In the rows, zero is written as 128.
Known rows, with every way that one mark hangs from another:
W{N Z{J{Q}}}: [117 138 176 142 106 164 127 127 113 132 157 145 134  77 141 133 118  80
 152 110  75 126 147]
J{Q}: [105 132 170 142  97 158 123 149  92 117 154 152 159  55 157 145 105  78
  98 101  95 113 124]
H{Q}: [116 125 167 168  79 135 111 163 101 112 131 151 151  53 159 159 112  91
 100 118 104 116 135]
V{W}: [119 139 165 180  91 156  94 169  80 150 127 137 153  76 152 134 151  63
 101 126 113  99 121]
N{W{Z{J{Q}}}}: [109 144 170 147 110 200 143 144 108 120 164 135 112  93 155 159 116  94
 165 140  92 124 164]
D{Q}: [142 123 164 158  84 179 103 173  75 117 146 153 138  51 159 145 110  74
 127 121  86 105 124]
H{Q{D}}: [119 103 174 181  80 102 107 138  92 107 144 136 133  49 154 160 114  97
 121 114 146 121 143]
Q{H}: [121 110 158 157  74 144 121 145 110 116 136 169 129  81 133 155 129  59
 105 126 103 135 102]
W{N Z{Y}}: [139 153 190 151  92 144 135 145  98 126 140 146 117  83 145 109 140  74
 150 121  81 145 139]
N{W{Z{J}}}: [130 136 176 175  91 189 136 159 115 122 146 138 102 105 134 151 139  85
 176 152  95 136 165]
A{Z{W Y{Q{D}}}}: [148 122 165 189 115  95 108 146  78 130 162 141 174  55 134 168 121  89
 146  64 149 113 160]
Z{J W Y}: [146 126 176 178 119 141 103 162 141 118 113 137 178  81 142 132 116  69
 145 112 103 124 175]
Q{D H}: [121  84 164 171  76 113 117 119 100 110 148 151 113  79 130 155 134  67
 122 118 146 143 112]
N{W}: [110 132 162 180  85 174 129 167  82 116 154 141 130  85 146 152 132  77
 128 138 100 118 131]
Z{W{N}}: [135 131 183 183  83 135 101 155  83 123 130 149 163  57 143 123 121  56
 116  94  85 116 119]
N{W{Z{Y{Q{D}}}}}: [149 140 172 169 118 144 138 125  70 122 185 132  95  68 148 165 145 106
 176 135 137 134 155]
Y{Z{J}}: [151 107 156 176  83 164 107 163 133 136 147 138 145  72 126 138 136  81
 143 135  97 122 142]
W{N Z{J}}: [137 128 184 172  86 155 118 145 119 134 141 153 125  88 119 122 142  71
 164 122  81 139 150]
W{N Z{J Y}}: [140 143 179 159 106 152 131 139 131 131 138 144 131  99 130 115 143  80
 173 127  81 143 165]
Z{W Y}: [147 139 183 167 104 133 114 166 109 114 115 140 165  66 156 125 115  64
 121 105 103 130 146]
N{W{Z}}: [129 147 186 169  76 180 142 166  82 119 145 142  89  90 151 145 137  79
 152 146  96 139 139]
N{W{Z{J{Q} Y}}}: [108 157 167 137 134 194 151 138 124 116 160 128 119 104 168 153 120 103
 174 144  93 129 183]
Z{J W{N} Y{Q}}: [151 136 150 180 143 137  94 135 116 139 157 156 202  56 132 149 126  75
 144  96  85 101 156]

Rows:
[163 130 157 175 138 144  95 152 127 131 141 151 198  55 131 158 115  80
 138 103 100 109 165]  Z{J W Y{Q}}
[130 169 175 163 105 152 113 148  80 156 132 127 122  93 160 105 163  67
 143 132  97 120 135]  V{W{N Z{Y}}}
[166 144 168 154 125 158 121 143 126 135 152 157 146  70 125 152 134  94
 164 125  96 131 165]  W{Z{J Y{Q}}}
[165 101 153 179  89 122  98 126  72 139 187 137 133  24 131 162 138  96
 132 112 141 118 116]  Y{Q{D} Z}
[114 129 166 163 118 153 103 132 114 126 147 143 188  62 151 137  98  68
 125  87  83 103 145]  Z{J{Q} W{N}}
[137 132 170 182 124 136 104 149 132 125 129 138 183  85 139 121 126  63
 150 103  85 119 165]  Z{J W{N} Y}
[129  93 155 162 106 140 109 116 117 130 177 112 137  60 146 146 115  98
 148 114 137 117 151]  Y{Z{J{Q{D}}}}
[132 118 170 198  88 141 105 184 125 128 122 148 180  92 123 155 115  70
 146  85 107 111 171]  A{Z{J W}}
[117 124 149 136 136 147 118 124 146 111 129 150 172  82 161 162  96  69
 126 108 100 121 152]  Z{J{Q{H}} W Y}
[101  92 157 144  97 121 123 102  94 108 167 148 123  65 150 165 112  75
 111 106 142 129 109]  J{Q{D H}}
[109 131 152 138 135 162 125 141 140 118 151 143 177  83 154 143 108  87
 133 114  94 114 167]  Z{J{Q} Y}
[135 110 144 145 105 158 106 127 135 128 144 141 149  62 154 166 101  73
 122 114  98 122 122]  Y{Z{J{Q{H}} W}}
[144 177 157 159 128 153 103 136  64 170 162 142 140  65 152 137 163  80
 137 124  92 105 125]  V{W{N Z{Y{Q}}}}
[133 142 145 166 109 137 126 167  92 139 171 165 177  70 130 171 131  92
 133  88 103 103 145]  A{Z{Y{Q}}}
[122 136 158 190 114 128 113 165 129 130 136 142 190 101 130 137 123  73
 166  80  91 111 177]  A{Z{J W{N} Y}}
[132 108 142 189 126 110 112 139 117 137 180 146 174  78 111 177 138 104
 172  90 146 110 181]  A{Z{J Y{Q{D}}}}
[119 164 166 138 137 177 116 140 118 149 133 119 143  97 170 131 137  86
 147 132 107 110 170]  V{W{Z{J{Q} Y}}}
[150 144 157 176 114 127 113 170  86 137 149 159 190  57 140 167 115  83
 128  72 107 103 148]  A{Z{W Y{Q}}}
[162 143 168 167 123 137 101 154  91 127 144 157 185  37 148 152 116  76
 113  98  99 112 135]  Z{W Y{Q}}
[159  89 134 167  88 117 103 106  83 139 187 151 114  36 128 180 140  85
 126 123 140 126  90]  Y{Q{D H} Z}
[137 145 179 173 107 130 111 153  94 119 129 144 170  68 153 115 123  60
 126 100  88 122 133]  Z{W{N} Y}
[111 140 159 158 129 146 122 161 132 122 139 138 195  88 156 156  95  87
 147  74 105 106 183]  A{Z{J{Q} W Y}}
[130 147 169 182 103 164  96 145 102 164 132 132 132  97 134 122 166  66
 156 134  95 115 143]  V{W{N Z{J}}}
[151 137 186 156 103 158 130 157 144 122 125 143 129  99 134 128 134  84
 168 134  98 146 178]  W{Z{J Y}}
[100 116 143 156 105 146 118 145 131 126 139 157 170  92 141 183  98  71
 130  82 106 110 144]  A{Z{J{Q{H}} W}}
[140 151 149 177 115 121 110 154  78 142 166 159 194  57 137 158 122  79
 134  65  90  98 139]  A{Z{W{N} Y{Q}}}
[156 120 139 163 136 138 100 130 138 128 140 167 179  68 130 181 121  72
 132 115 102 118 144]  Z{J W Y{Q{H}}}
[157 159 171 148 110 144 125 133  82 140 170 160 137  56 138 138 142  86
 143 114  80 129 128]  W{N Z{Y{Q}}}
[132 128 166 186 110 136 116 179 140 126 122 140 185 101 132 147 118  77
 158  89 110 119 187]  A{Z{J W Y}}
[135 126 155 162 112 159 100 132 114 139 158 128 171  50 158 136 106  77
 136  96  81 102 135]  Y{Z{J{Q} W{N}}}
